Known rows, with every step that occurs
x > z > s: [-0.02 -0.55  2.64 -0.32  0.80  0.85  1.21 -1.33  1.82 -1.40  1.92  0.77
  1.53  2.98  0.14  0.34  0.53  0.09 -1.70 -1.31  0.75 -0.38 -1.16 -1.98
 -0.24]
r > z > s > d > w > h > b: [-0.02 -3.98  0.09  1.49  1.68  0.73  1.22 -0.13 -2.51 -0.74  3.87  0.12
  1.96  4.03  3.67  1.21 -1.01 -0.92 -1.03 -1.18  0.27 -1.05  2.13 -0.12
 -2.73]
w > h > s > d: [ 2.21 -3.78  0.14  0.79 -0.59  1.85 -0.38 -0.84 -0.69 -0.33  2.25 -0.49
 -0.34  4.07  2.63  1.44 -0.66  1.81 -0.92 -1.13  1.05 -0.41 -0.39 -0.28
 -0.87]
z > s: [ 0.47 -0.51  1.67 -0.73  0.85 -0.45  1.13 -0.57  0.22 -0.60  0.95  0.48
  1.26  1.04 -0.23  0.51  0.36 -0.22 -1.25 -0.76  0.10  0.07 -0.92 -1.52
 -0.51]
x > z > s > d > w: [ 2.39 -2.81  1.35  1.66  0.63  2.24  0.87 -0.80  0.37 -1.80  3.93  0.04
  1.16  3.64  0.69  0.42 -0.69 -0.97 -0.19 -2.27  0.81 -0.47  0.76 -2.10
 -0.05]
d > w: [-0.15 -0.38 -0.85  1.21  0.31  0.79  0.38  0.41 -1.15 -0.07  2.05 -0.60
  0.40  0.31  0.51 -0.61 -0.73 -1.96  0.88 -0.99 -0.94  0.28  2.10 -0.27
 -0.48]
r > d > w > z: [-0.45 -1.18  0.12  1.21  1.64  0.33  2.04  0.68 -3.13 -0.16  2.67 -1.21
  2.66  1.79  2.22 -0.51 -2.00 -2.00  0.76 -1.78 -0.01  1.07  3.48  0.56
 -0.86]
r > d > w > e: [-1.62 -1.88 -1.11  1.71 -0.56 -0.74  0.05  0.44 -3.00  0.64  0.89 -1.18
  2.67  0.62  2.55 -1.13 -2.18 -1.65  1.09  0.16  0.29  0.70  2.04  0.99
 -0.71]
y > j: [ 1.27  0.11  0.66 -1.24  0.47 -1.03 -0.72  1.32 -0.43 -1.61  1.08  0.21
 -1.24  0.24  0.62 -0.82  1.03  1.53  1.33 -0.89 -0.74 -0.27 -0.31  0.89
  0.71]
w > h > x: [-1.07 -2.26 -0.93 -0.35 -0.49  0.27 -0.26 -0.65 -0.31 -0.26  0.75 -0.44
  0.34  3.79  2.90 -0.40  0.56  0.78  0.76 -1.53 -1.63 -0.75  0.46  0.77
 -1.85]
d > w > z > x: [ 0.83 -2.54  1.31  1.10  2.18  1.59  1.27 -0.59 -0.56 -1.87  1.87 -0.64
  3.04  1.85  1.46 -1.44 -1.93 -0.70  0.17 -2.92 -1.12  0.35  2.13 -1.31
 -2.39]
w > z > s: [ 0.36 -0.79  2.09 -0.52  1.47  0.23  1.90 -0.25 -0.66 -0.64  1.96  0.34
  3.03  2.01  1.07  0.20 -0.37 -0.62 -0.94 -2.07 -0.49  0.21 -0.16 -2.05
 -1.17]
y > z > s > d: [ 4.52 -3.26  2.90  0.56  1.22  0.18 -0.53  0.35 -0.11 -2.19  1.74  0.60
  0.63  3.13  0.42  1.02  0.96  1.38 -0.40 -2.44  0.85 -0.71 -1.25 -1.40
 -0.25]
x > z: [-0.58 -0.04  1.17  0.53 -0.04  1.66  0.09 -0.94  1.98 -1.02  1.17  0.28
  0.37  2.45  0.35 -0.23  0.22  0.36 -0.54 -0.70  0.84 -0.57 -0.29 -0.51
  0.37]
h > b: [ 0.22 -0.76 -0.20 -0.91  1.66  0.27  0.84  0.30 -0.55  0.25  0.43  0.48
  0.19  0.64  1.55  0.07  0.58  0.27  0.08  1.41 -0.44 -0.60 -0.09  0.31
 -2.07]
r > d > w: [-0.44 -1.04 -0.43  1.20  1.11 -0.64  1.27  0.29 -2.54 -0.17  1.74 -1.23
  0.51  0.65  0.77 -0.16 -1.40 -1.83  0.42 -0.19  0.87  1.07  3.24  1.48
 -0.07]
d > x > z: [-0.40 -1.72  1.54  0.66  0.82  1.49  0.54 -0.93  1.39 -1.23  2.49  0.72
  1.42  3.27  0.73 -0.71 -0.42 -0.41  1.58 -1.86 -0.05 -0.24  0.89 -0.38
  0.27]
j > y: [ 0.60  0.80  0.50 -0.04  1.54  0.71  2.67  1.03  0.08 -1.66  1.04  0.27
  0.46 -1.52  0.18  0.28 -0.27 -0.10  0.29 -0.70  0.41 -1.57  0.45 -0.76
  0.49]
j > y > z > s: [ 1.92 -0.29  3.24 -0.48  2.80 -0.63  1.57  1.61 -0.60 -2.52  1.80  0.64
  1.45  0.74  0.34  0.27  1.48  0.20 -0.29 -2.81 -0.68 -1.17 -0.31 -1.32
 -0.84]
h > s > d > x: [ 2.92 -4.68  0.88 -0.06  1.06  1.07  0.71 -0.65 -0.57 -0.40  2.50  0.47
  0.22  3.47  1.81  0.21 -0.92  0.63  2.17 -1.62 -0.10  0.30  0.64 -0.04
 -0.47]
h > x > z: [-0.24 -1.33  0.75 -0.98  0.15  1.57  0.51 -1.53  2.64 -1.10  0.65  0.34
 -0.29  4.41  1.63 -0.94  1.14  1.19  0.44 -1.00 -0.22 -0.83 -0.55  0.18
 -0.64]
s > d: [ 3.22 -2.59  0.60  0.90 -0.23  1.06 -0.39 -0.45  0.43 -1.01  0.80  0.21
 -0.35  1.79  0.23  0.99 -0.31  1.15  0.00 -0.55  1.60 -0.60 -0.76 -0.75
  0.77]
s > d > x > z: [ 1.74 -3.32  1.90  1.26  0.63  2.17  0.28 -1.15  1.62 -1.84  2.94  0.88
  1.17  4.39  0.87 -0.08 -0.63  0.33  1.53 -2.24  0.96 -0.62  0.36 -0.86
  0.77]

Rows
[ 2.72 -2.80  0.71  1.42  0.68  1.42  0.78 -0.29 -0.64 -1.25  3.29 -0.11
  0.96  2.41  0.55  0.56 -0.80 -1.16  0.13 -1.90  0.42 -0.15  0.91 -1.89
 -0.22]  z > s > d > w
[ 0.01 -2.28  3.13 -0.20  1.99 -0.16  2.18 -1.33  0.34 -1.64  2.70  0.73
  2.44  3.82  0.59  0.24 -0.43 -0.42 -0.32 -1.80  1.25  0.36  0.45 -0.74
 -0.06]  r > d > x > z > s
[ 0.13 -1.85  2.91 -0.21  1.43  0.75  1.57 -1.31  1.31 -1.58  2.94  1.14
  2.38  3.64  0.45 -0.06 -0.01 -0.51 -0.07 -2.31  0.05 -0.15 -0.23 -1.84
 -0.33]  d > x > z > s
[ 3.25 -3.04  2.70  0.65  0.41  1.77  0.59 -1.51  1.86 -2.17  2.35  0.83
  0.90  4.14  0.27  1.28  0.08  1.25 -1.36 -1.63  2.27 -0.94 -1.70 -2.33
  0.51]  x > z > s > d
[ 2.46 -3.83  1.63  1.59  2.06  2.15  1.04 -0.78 -0.36 -2.42  2.30 -0.53
  2.87  2.77  1.62 -0.90 -2.06 -0.12  0.18 -3.19 -0.33 -0.04  1.78 -1.67
 -2.03]  s > d > w > z > x
[ 3.48 -3.84  2.46 -0.29  0.61  1.69  0.83 -1.84  2.28 -2.22  1.99  0.82
  0.48  5.45  1.09  0.81  0.71  1.80 -0.76 -1.83  1.51 -1.12 -1.82 -1.87
 -0.10]  h > x > z > s > d
[ 0.12 -3.35  0.32  1.29 -0.45  2.84 -0.10 -1.50  1.35 -1.79  3.24 -0.27
  0.67  6.51  2.99 -0.32  0.14  0.59  0.58 -2.71 -0.11 -1.31  0.77 -0.39
 -0.96]  s > d > w > h > x > z
[ 3.09 -4.49  2.00  0.47  1.37  0.39  0.92 -0.67 -0.28 -1.49  2.86  1.08
  1.79  3.14  0.55  0.51 -0.83 -0.16  1.73 -2.37  0.24 -0.07  0.21 -1.44
  0.09]  z > s > d > x
[ 3.04 -4.64  2.27  0.60  1.73  0.79  1.42 -0.44 -0.81 -1.49  3.49  0.94
  2.90  3.78  1.36  0.31 -1.26 -0.45  1.93 -3.23 -0.17  0.07  0.73 -1.77
 -0.32]  w > z > s > d > x
[-0.75 -2.16  1.62  0.07  0.62  1.47  1.23 -1.51  1.01 -1.62  3.42  0.16
  1.94  5.54  2.20 -0.25  0.49 -0.34 -0.73 -2.82 -0.77 -0.67  0.21 -1.57
 -1.67]  d > w > h > x > z > s
[ 0.83 -4.18  1.55  1.34  0.29  2.72  0.23 -1.44  0.75 -1.41  4.07  0.32
  1.29  6.05  2.62  0.22 -0.93  0.72  0.90 -2.73  0.58 -0.59  0.70 -0.58
 -0.36]  w > h > s > d > x > z
[ 2.00 -5.11  0.60  0.83  0.54  1.29  0.23 -0.58 -1.28 -0.48  3.38  0.16
  1.03  4.29  2.65  0.56 -1.36  0.50  1.86 -2.38 -0.28  0.01  1.11 -0.11
 -0.85]  w > h > s > d > x
[ 1.81 -3.78  1.83  0.40  0.85  2.49  0.67 -1.49  1.51 -1.32  3.17  0.67
  0.61  5.21  1.80 -0.04 -0.56  0.87  1.21 -2.01  0.80 -0.30  0.25 -0.56
  0.01]  h > s > d > x > z
[ 1.89 -2.71  0.16  0.95  1.04  2.48  1.45  0.20 -1.79 -0.18  3.62 -0.81
  1.73  3.45  3.00 -0.21 -1.60 -0.84  0.76 -2.48 -0.60  0.39  1.97 -0.94
 -1.43]  h > s > d > w > z
[-0.87 -2.57  1.81  0.03  1.13  0.48  1.87 -1.59  0.06 -1.66  3.23 -0.28
  2.07  5.77  2.37  0.04  0.09 -0.27 -1.02 -2.39  0.42 -0.21  0.92 -0.44
 -1.41]  r > d > w > h > x > z > s
[ 0.11 -1.45  1.82  0.23  2.16 -0.21  2.74  0.00 -2.26 -0.75  3.06 -0.44
  3.37  2.41  1.58  0.11 -1.23 -1.79 -0.68 -2.18  0.08  0.93  1.84 -1.07
 -1.20]  r > d > w > z > s
[ 0.27 -1.03  1.56  0.23  1.66  0.76  2.17  0.02 -1.34 -0.69  3.27 -0.06
  3.26  2.18  1.42 -0.17 -0.80 -1.89 -0.38 -2.68 -1.11  0.41  1.16 -2.22
 -1.45]  d > w > z > s
[-0.61 -2.27  1.81  0.75  1.45  0.28  1.33 -1.01  0.17 -1.27  2.17  0.22
  1.52  3.50  0.96 -0.35 -0.98 -0.30  1.18 -1.28  1.45  0.36  1.78  1.03
  0.59]  r > d > x > z
[ 2.52 -4.22  2.18  0.64  0.05  1.95  0.35 -1.82  1.57 -2.30  2.89  0.50
  1.20  6.24  1.95  1.11  0.32  1.59 -1.05 -2.54  1.40 -1.34 -1.34 -1.95
 -0.45]  w > h > x > z > s > d
[-1.36 -1.69 -1.02  0.60 -0.29  1.49  0.33 -0.23 -2.13  0.85  3.12 -1.25
  0.27  3.08  3.32  0.19 -0.96 -0.43 -0.57 -1.35 -1.26  0.42  1.82  0.40
 -2.31]  d > w > h > s
[ 2.55 -2.98 -0.42  0.87  0.33  2.05  0.54 -0.30 -0.96 -0.18  2.94 -0.68
 -0.61  2.78  1.86  0.27 -0.88 -0.36  0.50 -1.11  0.14  0.23  1.30 -0.43
 -0.84]  h > s > d > w
[ 2.63 -4.27  1.60  0.80  2.20  2.50  1.45 -0.99 -0.47 -1.85  2.45 -0.75
  2.26  3.59  2.48 -0.90 -1.99  0.43 -0.17 -2.98 -0.47  0.31  1.63 -1.36
 -2.72]  h > s > d > w > z > x
[ 0.86 -3.25 -0.14  1.94 -0.91  0.84 -0.35 -0.05 -1.45 -0.28  2.21 -0.28
  2.97  2.03  2.36 -0.59 -1.70 -1.04  0.84 -1.14 -0.09 -0.27  0.24 -1.71
 -0.82]  z > s > d > w > e
[ 1.81 -2.32  0.28  1.72  0.85  2.18  1.01  0.46 -1.71 -0.72  3.43 -0.59
  2.32  2.63  2.11 -0.25 -1.68 -1.37  1.11 -2.68 -0.45  0.06  2.17 -1.31
 -0.68]  s > d > w > z
[ 0.74 -4.07 -0.28  0.47 -0.04  1.08  0.39 -0.89 -0.67 -1.18  2.97 -0.47
  1.07  5.43  3.20 -0.01  0.07 -0.02  0.69 -2.84 -1.32 -0.82  0.95 -0.59
 -2.02]  z > s > d > w > h > x
